What can hang from each mark:
j498: j339 j593
j219: j339 j834
j339: j866
j834: j593 j861
j201: j593 j866
j866: j201
j593: j201 j498 j834

Every row comes from one small tree of marks. The marks that hang from a mark follow it in brackets, in the order of their numbers. Every link used is in the known rows. Which tree was each row made from?
In the rows, 128 means zero.
Known rows:
j201{j593{j498 j834{j861}}}: [ 92  86 158 135 168  71 110 105  94  96 123 164 130 131 123 110  98 145
 133 112]
j339{j866{j201}}: [129  96  85 165 156  89 120  82 180 151 151 174 141 115 170 103 113 132
 121 120]
j866{j201{j593{j498 j834}}}: [ 98 101 164 117 172  91 111  64 100 138 168 159 163 130 141  95 115 147
 131 122]
j834{j593{j498}}: [ 94 103 131 123 128 110 122 127 156 142 128 177 129  81 166  82 105 120
 123 110]
j498{j339{j866} j593}: [139  98  51 138 105 155 117 140 178 120 150 161 115 117 158 113 130 106
 145 122]
j593{j498{j339{j866}} j834}: [118 119  58 108 109 119  77 120 139 144 154 121 131  97 136  91 106 106
 156 126]
j498{j593{j201{j866}}}: [142  73 137 136  91 150 131 143 140  82 120 159 145 110 160 158 113 125
 151 108]
j866{j201}: [117  90 138 148 164  57 125  76 164 160 141 166 144 106 166 115 119 131
 118 117]
j498{j339{j866}}: [143  99  45 136 115  97 107 121 203 147 147 144 105 116 151 100 110  94
 134 122]
j201{j866}: [132 106 111 147 108  66 122 113 166 122 121 164 139 131 135 130 113 122
 117 102]
j834{j593{j201}}: [134  60 152 141 121 113 126 120 177 126 126 187 126  83 177 101  94 107
 160 119]
j201{j593{j498{j339{j866}} j834}}: [124 109  66 104 115 128  95 107 137 128 171 147 129 145 124  81 107 112
 154 128]
j498{j339 j593{j201}}: [135  58 118 109 110 155 120 139 163 114 139 137 127  84 169 139 122  98
 175 124]
j219{j339{j866{j201{j593}}}}: [136  88  80 170 178  46 122  57 171 127 162 168 143 193 191  96 104 129
  95 124]
j219{j834{j593{j201}}}: [154  80 195 121 113  94 142 129 198 127 126 178 102  70 176  96  72 108
 189 119]
j498{j593{j201 j834}}: [135  70 175 141 129 114  98 115  96  96 129 169 140  84 154 145 119 132
 186 119]
j498{j339{j866{j201}} j593}: [138 100  62 143 123 173 128 119 172 137 163 149 149 119 176 103 127 127
 137 131]
j866{j201{j593}}: [122  74 145 143 176  62 142  65 172 138 158 189 147 153 160  99 117 134
 111 116]
j339{j866{j201{j593{j834}}}}: [139 100 119 163 161  81 111  58 138 128 169 191 161 164 146  88 107 143
 135 130]
j498{j339{j866} j593{j201 j834}}: [155  81  88 129  98 173  91 136 126 102 152 140 131  98 155 124 109 108
 199 137]

Which tree is each row?
[146  71  68 129  94 184 116 149 176 109 146 147 120  96 175 125 110  98
 176 128] | j498{j339{j866} j593{j201}}
[ 91  83 134 113 168  96 137  78 150 147 165 167 149 132 162  95 115 137
 106 115] | j866{j201{j593{j498}}}
[ 82  91 137 149 145 122 134 145 145 120 104 175 119  84 165  91  92 136
 124 110] | j834{j593{j498} j861}
[111 102 120  87 129 105 102 103 124 131 160 134 138 137 117  92 118 110
 145 123] | j201{j593{j498{j339} j834}}
[122  99  80  84  94 132 132 132 170 116 153 126 141 159 127 103 110 112
 110 111] | j201{j593{j498{j339}} j866}
[145  77 139 146  89 136 133 139 174 107 124 170 143 112 168 112  91 120
 153 118] | j834{j593{j201{j866}}}
[106 106  41 113 130 146 112 110 182 171 169 119 145  96 172  88 106 115
 130 128] | j593{j498{j339{j866{j201}}}}
[119  56 173 161 159  66  99 115 110 101 106 154 122  85 148 140  84 129
 176 119] | j593{j201 j834{j861}}
[109  97 131  88 151 119 112  82 116 149 181 122 170 135 140  87 116 129
 144 134] | j866{j201{j593{j498{j339} j834}}}
[129  97  73 173 169  45 107  68 163 146 147 143 143 146 199 111 104 130
 106 120] | j219{j339{j866{j201}}}
[123  76  88  80  74 152 113 152 164 127 140  89 143  89 151 130  97  96
 158 116] | j593{j201{j866} j498{j339}}
[109  85 116 107  97 123 118 136 148 117 126 126 139  85 161 139  92 116
 145 106] | j593{j201{j866} j498}
[146 107 145 143 126  64 120  95 122  95 136 178 151 180 110 115 111 133
 134 111] | j201{j593{j834} j866}
[121 110  47 117  94 168 113 145 186 150 148 151 123  99 169  62  99 106
 138 126] | j834{j593{j498{j339{j866}}}}
[115 121  69 117 131 141  88 102 133 162 172 108 163  98 158  84 103 129
 154 136] | j593{j498{j339{j866{j201}}} j834}
[142  83  61 135 145 124 132  84 201 144 178 162 144 167 160  78 109 114
 125 133] | j498{j339{j866{j201{j593}}}}
[147  86 149 137 107  90 100 113 117 101 126 140 152 113 136 144  91 121
 177 115] | j593{j201{j866} j834}
[ 97  57 122 112 118 178 131 172 162 119 122 122 120  66 177  92  74 105
 168 126] | j834{j593{j201 j498{j339}} j861}
[103 101 144 138 136 100 123 120  87  73 120 152 153 157 114 117  90 150
 127 107] | j201{j593{j498 j834{j861}} j866}
[141  99 112 173 162   8 118 114 172 105  98 141  75 135 177 116  69 127
 126 111] | j219{j339{j866} j834{j861}}
